Each row was made from one path, in order. Every step used is in the known rows, and no mark comes twice. Write each row's path.
(in the rows, 128 means zero)
Known rows
feguved libira: [144 114 101 105  91 134 118 126 113 107 137 112  96 137  94 148 100  91
 135 112 102 119 142]
dadab feguved libira zali: [118 121 118 119  76 146 108 111 109  99 160  99  97 134  70 154  90  61
 176 119  99 102 131]
vobe bizof dadab: [119 140 134 122 145 113 100  96 119  38 151 116  80 123 127 145 152  94
 174 143  98 176 138]
dadab feguved vobe mivozal: [132 145 136 126 155 151 116  51  96 102 171 104  87  98 112 186 119 128
 141 150  96 131 120]
bizof dadab feguved: [124 131 139 127 114 107  98  87 128  63 166 128  77 133 110 160 127  57
 163 151 115 142 146]
zumer dadab feguved: [116 137 157 110 111 113 129  88 118 101 166 106 115 131  98 156 116  74
 165 126 111 146 148]
bizof dadab: [112 128 140 124 133 105 104 108 123  68 140 138  78 138 115 152 136  93
 152 133 112 155 145]
libira feguved: [129 153 126 156 101 114 124 108 102 104 131 141  96 137 106 135 117 120
 145 145 104 131 145]
zoze dadab: [122 143 128 143 132 110 111 118 133  85 135 121 102 148 100 118 110 109
 142 111 103 160 115]
libira zali: [ 99 128 143 133 127 121 115 116 108  98 131 118 102 130 101 144 122 119
 171 112 112 127 122]
vobe feguved libira zali dadab mivozal: [ 88  77 141 119 118 214 106 105  92  99 140  49  80 156  42 132  93 137
 160  79 128 149  91]
zali dadab feguved vobe: [ 99 124 136 132 107 159 103  64  94  82 175  94  70 116  89 157 107 136
 138 136 136 144 112]
bizof dadab zumer: [ 97 124 149 136 148 104 114 107 129  58 139 107  68 155 108 142 147 127
 149 123 130 144 132]
zali dadab feguved libira: [134 116 107 118  72 160 107 107 108  87 162  96  74 130  79 138  80  82
 145 128 124 112 117]
feguved libira zali: [109 113 119 117  96 141 114 133 105 110 137 104  98 136  78 146 100  99
 166 100 101 110 129]
feguved vobe: [109 125 127 121 128 134 114  82  97 103 152 115  89 124 103 169 127 143
 130 121 111 153 139]
libira zali dadab feguved vobe: [ 66 128 162 145 106 163  98  70  90  87 175  85  79 121  76 157 110 147
 173 123 135 137  99]
zali dadab zumer: [ 95 117 140 143 140 134 127 115 109  72 132  85  70 146 102 116 124 176
 134 113 152 132 106]
libira zali dadab zumer: [ 63 119 166 153 145 139 119 121  99  75 130  76  77 145  89 115 125 187
 168  98 149 122  88]
libira zali dadab mivozal: [ 65 127 143 134 151 146 114 109  90  94 127  87  96 152  71 122 129 138
 163  89 131 154  84]
vobe feguved libira zali dadab zumer: [ 83  68 160 139 110 200 111 117  97  84 146  41  63 147  56 124  91 183
 166  88 150 116  89]
feguved libira zali dadab zoze: [ 79 118 144 134  82 158 106 146  98  80 138  70  87 133 105 119 111 109
 159  95 105 114  67]
zali dadab: [113 124 131 130 124 132 115 113 109  86 134 113  81 134 108 126 110 141
 140 120 134 139 112]
libira feguved vobe mivozal: [124 164 143 157 149 151 125  65  73 113 154 120  88 108 113 165 124 174
 137 148  92 137 129]

Write each row's path
[154  84 115 104  93 173 112 108 111 105 144  92  83 136  82 152  85 112
 139 120 113 127 139]	vobe feguved libira
[118 127 127 135 107 134 109  96 111  78 157 109  77 123 101 135 100 105
 151 142 135 129 110]	zali dadab feguved
[ 82 142 153 125 131 127  90  77 100  32 171  87  74 115 147 161 180 106
 159 145  79 193 100]	feguved vobe bizof dadab zoze
[ 93 145 162 104 122 144 117  49  93  79 194  70 109 102  96 174 138 106
 180 127  94 187 145]	zumer dadab feguved vobe bizof
[ 93 131 143 139 113 131 110 126 107  71 132  97  84 127 141 116 131 127
 135 123 119 133  75]	zali dadab zoze
[ 89 110 133 128  95 163 108 132  97  96 143  93  82 137  72 128  90 129
 165  92 125 113 104]	feguved libira zali dadab
[ 68 103 140 141 112 162 117 133  98  82 138  60  72 147  62 119 107 162
 160  88 140 108  95]	feguved libira zali dadab zumer
[ 89 137 171 114 119 105 132 123 114  92 144  94 120 133 140 140 143  92
 147 110  89 154 114]	zumer dadab zoze
[102 141 140 154 148 109 120 123 136  71 139  91  90 161  91 108 125 143
 137 103 117 154 104]	zoze dadab zumer
[ 86 129 151 147 108 144 105 102  99  80 155  97  83 129  88 134 104 113
 184 123 137 118 100]	libira zali dadab feguved
[ 94 134 138 116 144 135  92  65 103  46 171 102  73 115 115 167 161 124
 165 140  98 193 136]	feguved vobe bizof dadab
[ 93 157 149 150 120 135  97  61  88  54 174 117  72 119 107 157 158 135
 169 158  92 186 144]	libira feguved vobe bizof dadab
[139 132 102 129  78 133 102 112 134  89 169 102  96 143  69 127  80  51
 145 115  91 136 117]	zoze dadab feguved libira
[101 127 134 119  93 145  86  93 112  41 180  88  79 123  84 156 121  42
 211 135  89 142 124]	vobe bizof dadab feguved libira zali
[102 125 143 123 113 132  89  60 110  66 184 117  66 130  98 181 133  87
 151 147 114 159 141]	bizof dadab feguved vobe
[101 129 132 114 157 114 108  99 116  76 134 120  88 165  96 150 153  80
 143 114 108 179 130]	bizof dadab mivozal
[125 143 130 123 126 115  96  76 122  31 171 112  79 120 123 155 142  56
 186 163  98 168 134]	vobe bizof dadab feguved
[102  76 148 128  95 201 101 112  98  95 142  69  74 133  64 134  74 147
 171  98 135 123 100]	vobe feguved libira zali dadab
